Each row was made from one path, in order. Every step used is in the known rows, and no mark comes twice. Write each row's path.
Known rows
lunonad/zuri: [ -1.2  22.5  33.7 -21.2   3.1  34.1 -16.6   1.5  -1.1  -0.6   8.7  -5.3
 -27.2  17.8  -3.8 -33.5  -5.0   3.6  24.2  15.9]
vivur/zuri: [ 15.1 -28.9  13.8 -43.0  18.6   3.0  27.3  16.9  -6.2 -14.4   7.5  11.7
 -37.4  53.2  11.3  40.6   2.8  61.4  12.6 -36.9]
zuri/veli/vivur/lunonad/timur: [ 15.9  27.9 -43.5  10.9 -36.7  70.8  -6.4  12.4  26.0  34.4 -12.1  44.9
   4.8  48.3  18.6 -13.1 -16.8  -3.9  12.2   5.1]
timur/veli/vivur/lunonad/zuri: [ 24.1 -17.8   5.3   5.8  40.9  75.3   3.1 -23.7  47.6   0.5 -10.6   4.6
 -17.1  46.9   7.2 -29.1 -26.1   8.0  -5.0  48.2]
lunonad/zuri/veli: [  4.7  23.0  -3.6 -11.2 -13.6  61.2  -7.9 -10.5  -2.9   9.6   8.4  -2.0
   7.6  17.2   7.7 -41.9   3.7 -31.2  26.4  11.0]
veli/lunonad: [-13.7 -42.0  46.0 -26.8  -2.9  36.3  16.4  12.3  -1.8 -21.9  48.7 -23.3
 -42.9  44.5 -26.4 -28.7 -25.3  33.4  -7.1  22.0]
timur/vivur/zuri: [  4.5 -11.8  43.8 -72.4  38.0  41.7  12.1  -1.7 -34.1 -18.5 -48.0 -20.4
  -6.7  25.2  -1.9  50.1   5.3  40.1  36.4 -28.3]
veli/lunonad/timur/zuri: [  5.9 -72.5  25.8 -31.1   6.5  11.6  40.6   6.5 -22.0   2.0  36.6  20.1
 -34.6  10.8 -32.0 -30.9 -15.6 -10.9  13.8  44.6]
timur/zuri: [ 35.9 -40.1  44.1  -7.3  14.3   2.2  36.2  -0.1 -19.0   4.0  29.2 -42.8
 -20.6  36.3   4.3  -3.1 -12.1  23.7  47.3   9.0]
vivur/lunonad/zuri/veli: [  5.4  -6.5 -30.2  -8.1 -34.9  46.0  -3.3 -10.5 -40.6  16.4  -7.0  21.8
  -7.2   8.1  -8.0  -0.7  24.6   5.8  29.6 -16.8]
timur/vivur/lunonad: [ -0.8   4.3  36.3 -46.8  -6.6  52.7 -15.1  -6.2 -49.1  -6.6 -48.8 -23.5
  -6.7  18.0 -25.6  35.2   6.6  41.8  46.9 -21.8]
tafa/timur/vivur/zuri: [  8.5  -4.5  67.7 -60.3  42.3  35.3   7.1  40.6  -3.4  21.1 -16.7  20.6
 -40.4   5.8   2.3  40.1   8.8  46.5  61.6 -45.0]
vivur/zuri/lunonad/timur: [ 20.3 -65.4 -22.7 -19.4  10.9 -12.0  31.6  -2.7  -0.9  24.3 -30.5  62.2
 -37.7  34.0  36.4  41.4   8.0  25.7  39.8 -28.9]
vivur/zuri/lunonad: [ 18.4 -72.2  -5.8 -12.4  19.1  -0.8  35.2  -7.8  -4.2  12.8 -20.7  16.1
 -40.0  49.7  47.9  47.8   7.1  53.1  36.8 -41.5]
timur/vivur/lunonad/zuri/veli: [ -3.3   7.3   7.3 -45.6  -3.5  75.9 -14.5 -24.5 -62.0   5.4 -60.0 -10.2
  16.4 -10.9 -17.7  16.7  24.0  -6.3  52.3 -11.8]
veli/vivur: [ 10.2  42.0  38.5   6.3   6.8  55.5 -21.0  29.1  60.9   9.9   2.5 -10.0
 -35.1  73.7  27.0 -25.8 -53.6  48.6  -0.9  22.2]
lunonad/timur: [ 11.2  31.5  14.8 -22.0 -27.1   9.0 -14.4  26.9  21.4   9.2  10.9  49.8
 -24.0  38.5 -23.4 -20.2 -23.4  -1.4  21.0  15.7]
vivur/zuri/lunonad/timur/veli: [ 31.2 -85.4 -27.4 -16.2  32.0   0.5  42.9 -22.9  16.2  15.7 -30.0  57.1
 -26.1  39.5  33.6  32.0   4.6   9.1  31.8  -9.9]
zuri/lunonad: [ 13.0 -33.9  16.4  23.9 -13.1  18.8   1.2 -14.2  21.1  23.7 -11.0 -16.4
 -32.2  54.3  38.0  -4.5 -18.3  29.8  49.2  -9.0]
tafa/timur/zuri/veli/vivur: [ 37.7 -13.9  37.2   8.5  22.9  42.6  30.3  37.4  29.2  55.7  32.3   8.2
 -28.3  19.9  34.6 -14.8 -12.8  10.9  61.3  -7.0]

Which path is each row?
[ 28.8 -38.0 -12.2 -16.3 -26.1 -10.8  20.7   7.6 -46.4  24.4  -2.2  49.6
 -26.9   9.5 -23.6  23.0  12.9  21.2  45.7  -5.7] | vivur/lunonad/timur/zuri
[ -1.6 -20.5 -19.1 -18.6 -33.3  61.4  20.3   3.5   2.3   5.1  31.6  26.5
   4.4  35.1 -18.2 -41.2 -12.1 -35.9   3.8  23.2] | zuri/veli/lunonad/timur
[ 39.6 -83.8  23.7  21.2  16.2  -3.2  44.2 -26.1 -17.1  29.7  -0.5 -38.3
 -22.9  32.1  40.8   3.1  -7.1  15.5  71.6   2.5] | timur/zuri/lunonad
[ 17.7 -32.5   0.7   6.8  34.8  35.7  13.7   7.6  44.8  26.2 -34.5  19.4
 -44.1  62.4  70.3  22.6 -28.0  58.3  14.3  -7.6] | veli/vivur/zuri/lunonad
[  1.1  -7.6   0.4 -16.7 -22.5  22.8 -11.1  -0.1 -39.5   7.9  -6.9  19.4
 -34.6   8.3 -15.4   4.7  19.0  34.2  28.1 -13.4] | vivur/lunonad/zuri
[ -3.1 -28.7  -1.8 -10.6 -25.8  69.4  23.9  -1.3   1.8  -7.0  41.3 -18.5
   2.9  49.2  -9.8 -36.3 -13.6 -10.3   2.5  10.7] | zuri/veli/lunonad
[-12.5 -52.9  25.7 -72.4  21.1  36.8  24.3   5.7 -30.7 -13.0 -12.2  34.3
 -25.8   6.2 -36.5   2.7  -4.4  -2.6   8.7  21.4] | veli/lunonad/timur/vivur/zuri
[ 36.1 -59.0   2.5   7.7  66.8  57.2  33.7 -28.8  70.4   2.6 -21.8   4.5
 -20.0  72.9  48.0  -3.1 -35.1  19.9  -0.3  31.1] | timur/veli/vivur/zuri/lunonad
[ -5.8   5.0  31.8 -52.0   6.3  57.7 -22.1 -17.2 -60.3  -0.5 -59.5 -14.2
  -5.8  -9.7 -23.9  20.3  19.1  18.1  49.1  -9.8] | timur/vivur/lunonad/zuri
[ 13.3  40.4  -7.4  15.1 -16.8  84.7  -6.0  11.9  49.0  17.9   7.6  -8.1
   9.2  70.5  34.0 -32.3 -36.3   2.4   6.4  11.3] | zuri/veli/vivur
[ 25.8  -9.1  60.7  -9.2  32.2  40.7  11.8  28.2  64.2  14.4  43.0  11.6
 -41.0  42.7  -7.9 -24.7 -21.1  22.1  32.8   4.6] | tafa/timur/veli
[  5.3 -65.9 -20.0 -42.5   9.7  40.8  52.0   2.3 -18.7 -11.7  19.6  15.2
 -12.8  43.2   8.9  22.5  11.0  20.6  -0.2 -25.5] | vivur/zuri/veli/lunonad
[-10.2 -32.8  24.8 -34.6 -12.9  25.7  11.9  19.3   2.2  -5.9  35.8  34.6
 -39.7  27.2 -39.2 -35.6 -23.6  -0.6  -4.1  38.1] | veli/lunonad/timur
[  7.8  -9.5  12.5 -64.9  25.7  65.4  16.7 -11.8 -34.0 -11.8 -48.5 -17.7
  19.3  27.4   7.1  43.6  12.6  11.6  40.4 -32.4] | timur/vivur/zuri/veli
[  4.3 -67.3  32.7 -23.6  46.8  65.0  30.0 -34.8  23.1 -29.5  32.6 -21.1
 -17.7  30.8 -27.8 -58.4 -20.1 -21.9 -13.1  66.9] | timur/veli/lunonad/zuri
[ 37.7  -4.5 -13.9  -1.0  -2.8  31.4  23.5   6.7  13.5  36.6   0.7  41.4
   5.9  24.8  14.4 -26.8 -21.1 -38.0  36.0  34.8] | lunonad/timur/zuri/veli/vivur
[  7.8 -61.8 -34.0 -47.6   4.4  32.6  48.8   6.1 -17.1  -2.3  12.9  50.4
  -9.5  33.2   1.2  17.6  12.4  -0.8   1.0 -14.8] | vivur/zuri/veli/lunonad/timur
[ 36.8 -63.2  51.8  14.3  25.8   0.1  35.0  20.9  10.9  58.4  21.1   2.6
 -52.9   9.6  37.9   3.4  -1.7  28.4  88.3 -19.3] | tafa/timur/zuri/lunonad
[ 31.5 -38.1 -37.6  -9.2 -35.9   6.8  27.1  -1.6 -46.5  30.7  -4.0  51.8
  -6.0  10.4 -16.9  17.5  18.4  -3.1  46.3  -7.7] | vivur/lunonad/timur/zuri/veli
[ 22.9  -9.4  36.8   0.9  47.2  61.5   0.2  21.4  60.6  35.9  11.1  41.0
 -48.0  18.4  10.3 -24.7 -14.6  18.6  26.7  18.5] | tafa/timur/veli/vivur/lunonad/zuri
[ 11.6  -4.6  43.6 -55.2  32.0  53.5  12.3  34.0  -2.3  27.2 -18.0  21.7
 -18.8   6.2  10.4  34.8  13.8  24.2  60.9 -47.0] | tafa/timur/vivur/zuri/veli
[  2.9  11.2  34.4 -38.1   6.8  65.3 -11.2  21.3 -24.9  40.9 -26.2  26.2
 -17.6 -24.5  -7.8  12.4  24.2   7.3  71.8 -32.0] | tafa/timur/vivur/lunonad/zuri/veli
[  4.2  20.9   5.2   4.2   1.3  54.2 -22.6  12.2  13.7  23.4 -22.1  23.5
 -40.5  30.2  20.4 -10.5 -18.1  42.1   7.9  16.2] | veli/vivur/lunonad/zuri
